In the rows, zero is written as 128.
Known rows, with every step that occurs
zogak/lozu/lono/ravik/loko: [134 143 114 133 142 122  88 123 142 118 117 114 161 131 179 130 119 104
 146 149 171 128 130 151 113 147 107 117 133 140 130  86 101 145 134  87
 138 135 125 133 115 171]
sanim/nikudo/zogak/luzul/luki: [150  86 118 153 122  85  94 138 136 120 124 124 159 146 123 122 107 135
 114 140 106 107  97 102 107 128 132 142 126 154 110  98 180 132 137 117
 136 138 146 126 127 163]
lono/lozu: [132 132 114 139 124 130 118 116 139 119 131 145 157 136 165 133 152 123
 115 117 134 124 127 121 127 126 130 127 114 143 132 115 141 163 129 113
 128  82 123 128 115 112]
loko/ravik/lono: [123 110 120 132 130 115 127  97 140 122 127 131 155 132 173 129 112 123
 121 114 159 139 105 113 134 126 134  99 135 120 118 160 170 104 120 160
 139 176 143 120 110 125]
sanim/nikudo: [145 106 116 148 125  92  90 119 129 127 132 134 141 135 137 113 125 126
 121 113 114 121 106 133 113 130 113 100 125 143 103 138 146 153 128 125
 131 158 140 135 121 127]
zogak/lozu/luki: [131 112 115 132 137 110 107 160 132 139 123 134 147 141 119 111 149 138
 148 157 157 129 120 131 110 142 132 113 126 166 132 122 147 152 119 139
 124 114 116 124 117 142]
lono/ravik: [132 139 118 146 134  88  99 116 140 108 122 120 144 134 226 133 123 122
 134 126 140 129 118 117 105 142 129 101 113 147 134 139 121 149 128 121
 130  96 136 128 122 148]
ravik/lono/lozu/luki/nikudo/sanim: [124 125 111 128 123 161 101 105 167 103 132 139 122 134  76 127 155 142
 130 147 162 125 126 121 165 149 150  96 142 134 155  97 172 150 122 150
 135 155 139 114 109 176]
lozu/luki: [140 123 115 136 136  86 106 143 140 130 129 138 130 136 124 116 158 154
 139 135 151 125 118 119 115 136 135 102 129 179 133 140 157 149 125 137
 125 138 129 124 120 142]
loko/ravik/lono/lozu/sanim: [112 138 122 120 123 123 125  81 154 116 130 139 148 135 149 149 140 101
 109 125 171 137 123 102 150 115 130 109 123  93 117 143 179 127 120 123
 137 143 126 116 119 122]
luzul/sanim/lozu: [145 117 126 134 126  96  99 136 143 115 138 140 127 139 185 130 166 144
 136 113  98 125 115 115 129 118 120 156 131 177 129 135 117 126 129 180
 143 176 131 120 127 110]
luki/luzul/zogak: [132 128 112 140 125  90 144  80 120 129 142 133 104 123 160 142 120 137
 131 128 136 116 122 103 118 136 135 136 141 157 122 146 141  97 115 172
 135 161 127 125 128 114]
lono/lozu/sanim: [138 149 119 129 121 121 109 114 150 124 137 139 142 138 157 137 168 116
 115 134 146 129 137 104 127 117 126 120 107 134 122 127 152 166 122  93
 128  77 115 126 123 116]
luzul/zogak/nikudo/sanim/lozu/lono: [112 165 120 124 114 129  90 113 159 115 141 125 135 140  35 117 142 168
 129 115 136 127 117 107 161 122 126 205 154 200 130 113 118 107 131 141
 143 183 116 112 127 153]
luki/luzul: [132 107 113 140 138  90 128 107 120 129 139 120 128 128 178 125 130 133
 124 115 138 125 127 121 113 132 118 114 129 152 119 140 145 125 116 146
 137 141 133 139 119 115]
lozu/sanim/nikudo/zogak/luzul: [155 102 117 150 118 106  87 117 135 109 133 124 157 143  73 116 116 116
 108 139 128 122 112 102 116 115 118 128 109 139  89 113 171 162 120  98
 130 166 126 130 131 154]
nikudo/zogak: [153 111 120 154 120 150 118 138 132 117 131 138 145 136 125 120 121 140
 122 126 129 126 123 108 126 127 130 107 112 168 119 127 151 135 127 145
 121  98 129 135 112 123]
loko/ravik/lono/lozu: [113 123 118 129 122 139 133  95 151 113 124 146 155 132 172 145 127 110
 110 115 160 132 115 113 143 125 131 120 130  99 126 132 170 125 128 140
 138 140 139 116 111 122]
luzul/luki/nikudo/zogak/lozu: [149 110 115 147 112 159 114 164 135 136 127 115 149 140 136 118 127 129
 142 177 116 118 120 125 114 145 147 130 121 177 144  94 159 118 128 174
 127  72 135 123 116 156]
lono/lozu/luki/nikudo: [135 146 105 135 123 112 112 107 150 121 135 147 128 132 117 119 182 134
 124 151 143 117 133 138 125 143 143 125 125 174 152  99 154 182 127 143
 129 124 130 117 114 165]
lozu/lono: [142 145 115 132 137  91 110 116 138 122 142 124 171 133 160 109 145 141
 114 117 148 136 125 126 121 120 120 130 127 179 112 132 134 144 125 116
 132 113 131 136 116 142]
luki/lozu/loko/ravik/lono: [133 112 133 122 137 120 120 102 137 108 124 119 153 129 163 110 120 118
 114 145 168 128 120 137 125 109 120 101 140 107 114 162 181  82 111 178
 134 151 139 116 107 135]
lozu/loko: [164 131 126 135 134  98  94 111 141 132 135 119 163 127 151 102 156 151
 137 135 146 124 122 131 110 121 127 108 124 162 124 133 150 134 113 124
 128  89 139 130 111 122]
loko/ravik: [136 122 114 140 126 103 124 115 143 121 124 137 163 135 193 122 131 135
 125 126 143 138 109 106 116 123 137 119 122 147 126 169 150 111 133 154
 137 141 128 123 115 117]
luki/luzul/sanim/lozu/loko: [152 106 130 122 136  62 106  97 144 120 142 124 105 128 158 120 171 153
 142 126 113 110 129 139 114 115 110 156 147 166 123 120 134 114 116 185
 148 189 138 118 126 103]
nikudo/sanim/lozu/loko: [160 116 138 134 131 137  76 147 156 112 128 121 147 138 108 106 165 174
 152 127 127 119 123 117 145 118 125 120 137 148 141 109 133 118 129 135
 134 119 122 111 116 124]
zogak/luzul: [139 111 112 145 135  92 111 115 131 113 133 116 187 139 194 113 129 133
 126 125 146 133 111 112 113 122 133 151 113 160 125 128 143 150 115 118
 136 128 129 131 120 142]
nikudo/luki/luzul: [146  97 116 132 142 105 124  75 134 137 141 123 147 133 178 115 136 136
 130 126 144 125 134 117 125 145 117 124 133 162 117 126 150 125 121 121
 133 177 137 133 115 113]
lono/lozu/sanim/luzul: [128 141 120 125 111  95 101  98 156 127 131 128 113 139 137 150 180 122
 108 125 134 128 134 125 139 126 129 104 106 133 122 107 144 181 128  84
 130  94 118 112 131  93]
zogak/lozu/sanim/luzul: [134 120 124 125 120  97  99 138 139 143 125 107 128 143 135 132 160 119
 131 145 135 138 124 136 126 136 126 101 111 148 117 126 136 154 117 104
 129 113 112 118 132  97]
zogak/luzul/luki/nikudo/sanim: [144 102 111 143 124 108  91 119 165 108 128  99 174 142 201 114 135 160
 135 158 128 130 107  90 120 140 158 153 129 168 161 121 158 108 129 150
 150 119 147 112 121 178]
lozu/sanim/nikudo: [152 117 121 138 124  82  80 111 137 130 136 128 135 135 121 117 145 117
 119 126 126 125 114 112 115 122 111  92 118 139  91 147 157 149 123 107
 130 153 127 134 129 131]
nikudo/luki/luzul/zogak/lozu: [138 107 118 131 125 118 142  65 133 141 136 133 143 132 140 130 114 122
 149 156 152 120 128 115 124 158 131 155 142 159 121 116 138  98 114 148
 130 186 117 116 121 110]
luki/luzul/zogak/nikudo/sanim: [114 130 110 127 110 120 112  77 150 121 137 120 107 132  92 129 112 158
 127 128 144 126 114  94 142 142 133 167 146 166 135 139 145  80 116 163
 144 166 125 127 123 130]
ravik/lono: [133 112 122 137 137 126 114 118 130 124 138 126 146 131 162 128 120 124
 123 107 151 131 114 120 135 132 125  94 132 139 111 136 164 128 110 142
 132 147 145 131 112 131]
lono/ravik/loko/lozu/sanim/luzul: [142 141 131 121 124 100  70  76 161 112 112 114  92 133 155 159 153 116
 144 146 140 119 131 111 144 153 126  59 118 103 120  97 124 131 138  73
 140 123 116  99 132 143]

Rows
[145 116 117 134 128  92 137  53 135 137 144 135 128 127 153 132 124 141
 137 136 144 118 128  97 129 150 137 147 145 171 120 134 145  98 117 146
 132 198 130 116 122 116] : nikudo/luki/luzul/zogak
[146 141 122 129 111 110 125  90 142 132 119 132 162 128 150 120 124 135
 149 174 163 127 110 117 106 128 148 151 139 147 134 144 150  82 115 166
 133 117 116 100 117 115] : luzul/zogak/lozu/loko/ravik
[150 113 120 148 105 112 108 129 148 138 129 105 105 135 120 128 148 154
 123 152  94 113 120 131 126 148 153 106 125 191 145  86 160 126 138 160
 134 106 151 112 125 138] : sanim/luzul/luki/nikudo/zogak
[158 122 113 157 113 163 118 119 134 118 138 129 143 131 122 107 132 136
 121 144 123 122 127 124 127 136 138 114 114 186 135 118 143 141 123 171
 128 121 134 132 110 153] : luki/nikudo/zogak
[147 106 126 145 114 143  93 148 126 101 129 136 118 142  73 118 121 104
  97 143 116 116 124 120 123 111 103  92 115 124  89 141 166 131 127 141
 117 144 112 132 128 142] : luki/lozu/sanim/nikudo/zogak
[158 121 120 139 109 147 104 147 144 142 130 109 136 140 123 122 144 121
 140 191 124 123 129 109 116 135 143 124 115 177 139 105 167 120 121 157
 128  75 124 122 125 158] : luzul/luki/nikudo/zogak/lozu/sanim
[147 132 115 144 134 112  85 115 138 114 117 123 128 125 211 140 122 117
 144 127 152 122 122 125 113 152 118  95 127 145 143 115 118 133 134 101
 137 148 135 129 115 160] : lono/ravik/loko
[118 111 122 121 109  99  70 130 176 140 116  93 115 149 129 124 148 171
 123 129 114 133 101 110 140 148 135 134 135 179 147 121 161 114 137 114
 147 107 147 115 126 119] : zogak/nikudo/sanim/luzul/luki
[144 137 120 128 120 102 115  84 163 119 122 140 172 132 176 121 160 136
 125 143 153 124 124 125 116 115 136 134 123 126 132 126 160 139 128 119
 134  83 130 114 108 110] : lono/lozu/loko/ravik
[140 134 129 125 133 129 105  85 145 122 136 131 158 128 124 128 151 126
 124 124 164 116 131 141 135 122 123 109 134 120 116  94 172 150 109 105
 129  90 148 123 105 125] : ravik/lono/lozu/loko
[153 129 123 132 128  88 106  99 151 127 125 123 171 128 175 105 148 148
 135 141 154 131 115 120 108 116 137 120 126 143 127 157 162 112 122 140
 136 108 134 118 110 118] : lozu/loko/ravik
[151 125 132 128 102 122  95 113 163 124 121 114 130 135  83 126 140 161
 152 163 141 125 112 132 136 147 150 113 142 142 142 114 130 107 117 140
 132 110 118  96 123  99] : nikudo/sanim/luzul/zogak/lozu/loko
[132 136 116 130 136 117 114 140 135 132 135 122 181 139 138 106 136 123
 128 135 154 141 127 142 117 125 114 136 124 164 115 122 127 148 123 120
 128 103 120 137 116 136] : zogak/lozu/lono
[152 122 120 124 136 132  93 124 147 128 121 150 116 133  88 124 162 149
 153 149 151 114 127 110 142 146 133  83 139 145 128 106 157 117 136 116
 132 139 119 112 111 164] : ravik/loko/lozu/luki
[141 113 137 116 129  79 102  93 160 111 133 130 137 132 159 125 155 145
 137 125 136 125 107 127 134 109 123 148 153 134 124 135 160  87 118 192
 150 216 149 102 118 114] : luzul/sanim/lozu/loko/ravik/lono
[131 119 122 130 106 110 105 138 160 129 116 130  96 143  58 138 142 165
 150 167 145 127 108 116 143 161 160 107 147 154 155 120 134 119 127 151
 128 151 107  93 129 118] : nikudo/sanim/luzul/zogak/lozu/luki
[153 116 123 141 116 167 116 159 129 130 128 126 152 143  93 122 128 114
 133 159 143 132 130 108 126 124 121 110 105 150 111 119 151 142 116 128
 118  77 106 131 121 121] : nikudo/zogak/lozu/sanim
[135 147 122 136 149 109  80 122 143 109 125 120 128 128 159 136 144 128
 143 116 146 114 132 143 131 133 104 137 143 159 133  78  95 138 148  94
 143 195 125 124 124 175] : sanim/lozu/lono/ravik/loko
[127 138 111 135 106  86 117 113 140 142 128 124  88 131  74 128 161 144
 144 176 140 118 115 158 123 163 159 123 139 197 151  98 136 142 118 174
 130 181 120  95 129 147] : sanim/luzul/zogak/lozu/luki/nikudo
[139 128 138 115 119  66  90 112 164 139 128 110 104 145 150 149 174 143
 134 147 109 121 121  83 133 134 147  81 120 137 113 120 171 109 136 103
 135  54 125  91 139 115] : loko/lozu/sanim/luzul/luki
[103 113 117 120 136  98  87 142 149 121 129 123  93 144  44 110 158 176
 140 122 140 116 120 121 148 138 111 157 153 177 143 105 149 126 126 150
 144 214 120 126 125 152] : zogak/nikudo/sanim/lozu/luki/luzul
[118 144 110 129 121  84 144  86 136 126 137 158  87 128 101 153 150 144
 128 146 156 101 131 113 123 141 142 143 147 152 137 111 157 134 122 151
 130 154 118 111 128 134] : lono/lozu/luki/luzul/zogak
[131 113 109 131 143  66 125 121 130 135 135 132 107 130 128 120 149 152
 133 133 154 119 128 125 109 139 129 108 140 167 127 132 160 141 121 154
 133 165 130 134 123 136] : lozu/luki/luzul
[159 119 126 131 130 114  99 136 136 136 126 116 179 135 154 101 147 133
 149 153 153 127 125 148  98 126 123 122 121 153 120 117 142 138 110 123
 125  62 127 127 110 121] : zogak/lozu/loko
[131 120 138 128 138 103 107 110 141 118 129 122 145 130 125 118 141 143
 140 117 154 117 113 133 138 113 126 121 149 126 117 117 166  96 117 159
 141 190 138 107 114 131] : sanim/lozu/loko/ravik/lono
[144 118 123 128 126 107 111 122 146 130 115 123 188 135 165 103 137 131
 144 160 161 135 116 138 103 121 131 129 124 132 128 137 151 119 117 148
 135  98 123 117 109 113] : zogak/lozu/loko/ravik
[133  93 121 131 130  54  81 139 132 110 124 108 146 147 171 126 132 107
 106 157 124 115 108 102  99 111 115 141 122 123 103 141 181 118 122 115
 136 152 129 118 140 167] : zogak/luzul/luki/lozu/sanim/nikudo
[120 124 119 134 128 143 124 108 139 116 134 142 146 134 154 144 135 113
 114 107 155 125 125 124 139 128 122 109 127 119 122 106 160 152 117 123
 130 117 141 127 110 127] : ravik/lono/lozu
[133 137 113 131 130 103 113 133 152 124 128 155 131 138 122 129 171 142
 125 136 150 118 128 121 121 134 135 120 125 160 139 111 157 176 130 110
 124  95 123 121 117 139] : lono/lozu/luki
[135 130 125 125 136 104 109 124 149 121 127 146 129 140 111 120 161 151
 144 145 143 117 123 100 129 138 140  91 127 150 120 128 161 136 131 137
 125  93 119 110 117 154] : loko/lozu/luki
[138 104 120 138 133  71 103 124 144 101 137 130 160 144 205 125 154 139
 126 115 110 128 108 111 123 113 121 197 124 176 134 126 122 136 121 157
 149 201 130 116 131 128] : zogak/luzul/sanim/lozu
[129 164 118 136 141  74  99 104 146 106 133 117 161 132 209 124 130 126
 124 126 154 134 125 121 106 133 123 121 125 161 120 129 115 158 134 104
 133 109 136 131 122 164] : lozu/lono/ravik
[139 151 124 124 135 115 111  97 150 113 141 137 169 137 133 113 148 138
 126 125 140 131 130 107 134 123 126 117 126 146  97 122 142 133 135 120
 133  79 122 119 116 146] : loko/lozu/lono
[135 129 113 125 127 116  93  81 155 142 135 119 175 141 129  97 144 138
 129 124 145 136 117 120 133 147 115 161 123 205 118 127 151 146 118  93
 130 155 140 130 107 133] : zogak/nikudo/luki
[135 155 112 149 125 142 108 114 141 101 128 116 160 133 135 110 112 109
 135 171 148 130 134 147 108 148 125 130 117 174 133  77 114 166 131 151
 129 101 128 133 116 193] : luki/nikudo/zogak/lozu/lono/ravik
[109 128 125 116 113  98 119  70 161 122 125 129 113 137 132 159 152 109
 100 120 161 137 119 118 159 124 133  98 125  94 119 123 173 142 126 108
 141 158 131 101 128  97] : loko/ravik/lono/lozu/sanim/luzul
[111 155 113 131 134  74 135  83 128 116 133 116 129 127 180 146  98 108
 136 156 162 121 130 128 100 147 123 158 146 147 123 105 110 124 122 153
 135 151 119 128 134 158] : luki/luzul/zogak/lozu/lono/ravik
[120 145 125 127 144  65 100 135 150 106 122 105 137 137 252 135 126 119
 114 154 139 125 127 116  95 129 120 135 132 151 133 134 136 119 140 133
 135  75 136 119 130 181] : luzul/luki/lozu/lono/ravik
[153 116 123 132 128 167  97 109 140 121 125 143 140 131 132 131 142 129
 144 129 134 119 126 110 144 142 123  87 126 129 118 111 140 105 132 117
 136 113 123 117 109 140] : ravik/loko/lozu
[133 103 124 134 133 111 110 162 133 124 123 121 133 140 224 130 137 130
 119 142 118 124 120 110 103 125 128 126 126 151 134 152 161  96 130 161
 130  77 129 121 124 138] : luzul/luki/lozu
[104 112 115 121 144  92 138  97 134 124 137 145  96 130 101 148 143 127
 119 126 172 111 134 134 138 141 123 102 148 116 122  90 182 155 114 140
 135 171 139 127 118 141] : ravik/lono/lozu/luki/luzul
[143 117 129 119 130  83 109 122 151 122 113 112 149 136 212 116 145 140
 125 166 141 121 115 117  98 113 136 133 136 136 135 160 180  71 128 170
 137  87 139 106 118 133] : luzul/luki/lozu/loko/ravik
